Known rows, with every way that one mark hangs from another:
z513{z391 z639{z672}}: [  7 -12 -20  -1  24  20 -13   1 -18  30  23 -15  16  -1  -2  31 -21  50
   5]
z639{z513{z391} z672}: [ -5   8  -2 -20 -13  -9   1 -27 -16  -3   3 -48   1   2  -1  -4   5  45
  -1]
z639{z513}: [ -2  47  11  10 -26   7  10 -36  11 -24  -6 -34 -18 -11   4  -4  12  43
   7]
z639{z513 z672}: [ -3  22  22 -18 -10 -24  20 -50  -6 -10  -9 -32 -14 -14   9  -7  -1  45
   4]
z672{z639{z241{z484} z513{z391}}}: [-24  14   9 -28 -29  20 -13  -1   3 -31   3 -40   9  26 -62  31  27 -20
   1]
z241{z391 z484 z639}: [ 31  13 -10  22  -9  33 -38 -18  -7   7  12  18  -4 -20  10  -7  19 -18
  -1]
z500{z484{z241{z391 z639{z672}}}}: [  0 -37   4  37   0 -22  -1  14 -23   8  19  10 -23 -17  14 -32  12 -24
 -16]
z391{z241 z513}: [ -2  37 -49  55  31   7  26  73  54  -9 -31   8   0   5  20 -19 -17  -9
   1]
z241{z391 z639}: [ 16  21  -6  44  -7  24 -45   9  -6   5  21  26  -1 -26  26 -22   2 -13
  12]
z241{z391{z513{z639{z672}}} z484}: [ 30 -11 -23 -19  42  28  13   8  -8  30   3  22  27  10  27  -7 -15  15
 -25]
z672{z639{z241}}: [-26  27  16  27   8  13 -14  25  19 -35   8 -12   2   1 -27  20   1 -43
  22]
z513{z391 z639{z241{z484} z672}}: [  0 -37   3 -57  11  11   9 -13 -16  21  13 -14   9  29 -30  57  -1  13
  -1]
z639{z241{z484} z513{z391} z672}: [-13 -13  22 -80 -25 -17  20 -43 -14  -9 -10 -45  -6  24 -27  23  21   9
 -10]
z391{z241{z484} z513{z639}}: [ 18  15 -53  27  39  29  32  49  46  18 -21  23   8  11 -12  21 -19  16
  -8]
z484{z241{z639{z513 z672}}}: [-11 -36  34  18 -15 -64  10 -37  -4 -17 -14   0 -20 -18   5   7 -12  46
  15]
z484{z241{z391 z639{z513 z672}}}: [  0 -40  19  16 -36 -45 -10 -20 -24 -12   1  13  -3 -17  21 -26 -11  22
   2]
z241{z391}: [ 16  30 -16  31 -16  45 -21   6  -8 -14  17 -11   0 -13  33 -26   8  -8
   0]
z639{z513{z391{z241{z484}}} z672}: [  7  -9 -37 -31 -21 -12  17  -8   4   7 -24 -33  -3   8 -28   3   9  17
 -14]
z513{z391 z639}: [  9  13 -29  23   8  54 -21  14  -5  15  32 -21  12   2  -7  36  -9  45
   8]
z672{z639{z241{z484}}}: [ -8  18  16   4   8  20  -3   0  20 -35   0 -19  -1   5 -41  35  20 -49
   9]
z639{z241{z484}}: [  4  14  21 -24  -9  20  20 -21  15 -28  -7 -21 -20  11 -12  32  27 -23
   1]
z639{z241}: [-17  27  21   1  -9   9  12   4  13 -25   1 -19 -18   2   2  18   7 -19
  17]
z672{z639{z241 z513}}: [-38  33  34   5 -24  -8  -3   3  10 -34   1 -17  -1   3 -38  14   5 -12
  18]

Rows:
[-11  -2  44 -72 -21 -31  41 -63  -5 -15 -23 -27 -20  12 -19  17  17   8
  -2] -> z639{z241{z484} z513 z672}
[-29  29  -5  26  24  26 -14  79  21 -25   6  17  31  21   9 -27 -10 -69
  -2] -> z672{z639{z241{z391{z513}}}}
[ -6  -6  31 -76 -42 -15  20 -48 -25  -9 -15 -12  -6  15  -3 -11  21 -17
 -13] -> z639{z241{z391 z484} z513 z672}
[  8 -10  -3  -6  -9 -46  15 -30  12  19 -33  20 -19 -20 -25   3  -5  21
   8] -> z391{z241{z484 z639{z513 z672}}}
[ 12  -3  32 -24  -2 -33   4 -73  -7  11 -12   0 -21 -21 -12   8  11  40
   6] -> z241{z484 z639{z513 z672}}
[ 19 -28 -45  10  17 -16 -15  16   8  29 -14  13  -2  -8 -21  15  -5  -9
   7] -> z513{z391{z241{z484 z639{z672}}}}
[ -3 -19  14 -48  49  -8  44   0  15  17 -13  15  10  27  -6  39 -20   7
  -7] -> z391{z513{z639{z241{z484} z672}}}
[-16 -15  26 -28  15 -11  19  -9  -6  17   9   9  -2   2  -7  40 -28  18
  20] -> z513{z639{z241 z672}}
[ -7  -6  10  65   2  -2   9  15  11 -12  15  -7 -40 -16 -11  -2  19  -7
   1] -> z500{z484{z241{z639}}}
[  1   2  18  -2 -23 -26 -27 -34 -26  20   6  22  -1 -26  21 -36  -8  20
   6] -> z241{z391 z639{z513 z672}}
[ -6   5  31   0  -3 -41  -8 -49  -5  11  -7   5 -12 -29   5  -3 -10  47
  20] -> z241{z639{z513 z672}}
[  0  -7   4 -49  25  -2  21  16   0  -6 -17   6  10  27  26 -22   3 -48
 -23] -> z639{z241{z391{z513} z484} z672}
[  2 -12  -3  61 -19  12 -12  31 -11  -8  26  10 -26 -15   7 -32  24 -29
 -12] -> z500{z484{z241{z391 z639}}}
[ 32 -14   0  -2  10   2 -29 -34 -21  17   9  21  -1 -19  19 -11   7 -16
  -1] -> z241{z391 z484 z639{z672}}
[  7  11   6 -27 -29  34   1  -7  -6 -23  -1  -8  -8  16   3  -1  28 -48
  -9] -> z639{z241{z391 z484}}
[  2 -21 -45  35  18 -26 -24  41  10  30  -4  19   3 -16  -8   3 -22  -3
  18] -> z513{z391{z241{z639{z672}}}}
[  5 -42  -9  45  28 -33  -5  43   2  -9  -8  33  12   0  56 -34 -26 -11
  -6] -> z484{z241{z391{z513} z639{z672}}}
[  9   0 -10  23  44 -14 -20  30   1  20   0  41  20 -13  51 -43 -23 -12
   0] -> z241{z391{z513} z639{z672}}
[ 28  18 -31   5  25  61   1  22   7  16   9  20  26  14  20  -3  -6  12
 -23] -> z241{z391{z513{z639}} z484}
[  8  24 -18  46  24  21 -31  46  16   7   5  40  17  -6  43 -37  -8 -15
   6] -> z241{z391{z513} z639}
[-38  23  13  -4 -28  11 -22  25   4 -27  12 -31  13  19 -47  18   6 -16
  14] -> z672{z639{z241 z513{z391}}}
[-12 -45   9  13 -23 -50 -11 -15 -14  -9  -1 -21  -3   1  -1   8 -10  46
  11] -> z484{z241{z639{z513{z391} z672}}}
[ 11   0 -20   4  42  17   4  32  -7  28  12  27  34   2  41 -19 -37  20
 -13] -> z241{z391{z513{z639{z672}}}}
[ 17  18  11  -4 -39  17 -28 -42 -15   2   2  15  -6 -14   0 -14  23  11
  -3] -> z241{z391 z484 z639{z513}}
[ -8  -6 -16  63  17   9   4  68  13  -6   7  24  -9   4  22 -51  11 -31
 -23] -> z500{z484{z241{z391{z513} z639}}}
[-33  27  23  -3 -42  13 -21  15  -7 -29  10   0  16   7 -22 -16   5 -39
   4] -> z672{z639{z241{z391} z513}}
[ -6   0 -37  -6 -21 -24  10  14   5   9 -16 -27   3   2 -11  -8 -11  30
  -2] -> z639{z513{z391{z241}} z672}
[ 17 -13 -47  -1  54  -4  43  30  31  31 -25  26  11   8  -5  17 -32  17
 -12] -> z391{z241{z484} z513{z639{z672}}}
[  9 -17  15 -50  -8   2  10 -24 -22  -8  -1  -6  -4  11  10  -6  16 -47
 -13] -> z639{z241{z391 z484} z672}
[ 10 -28  14 -55  -6  15   8 -21 -26  22  13  16  11  10  -8  24  -5 -13
  -9] -> z513{z639{z241{z391 z484} z672}}
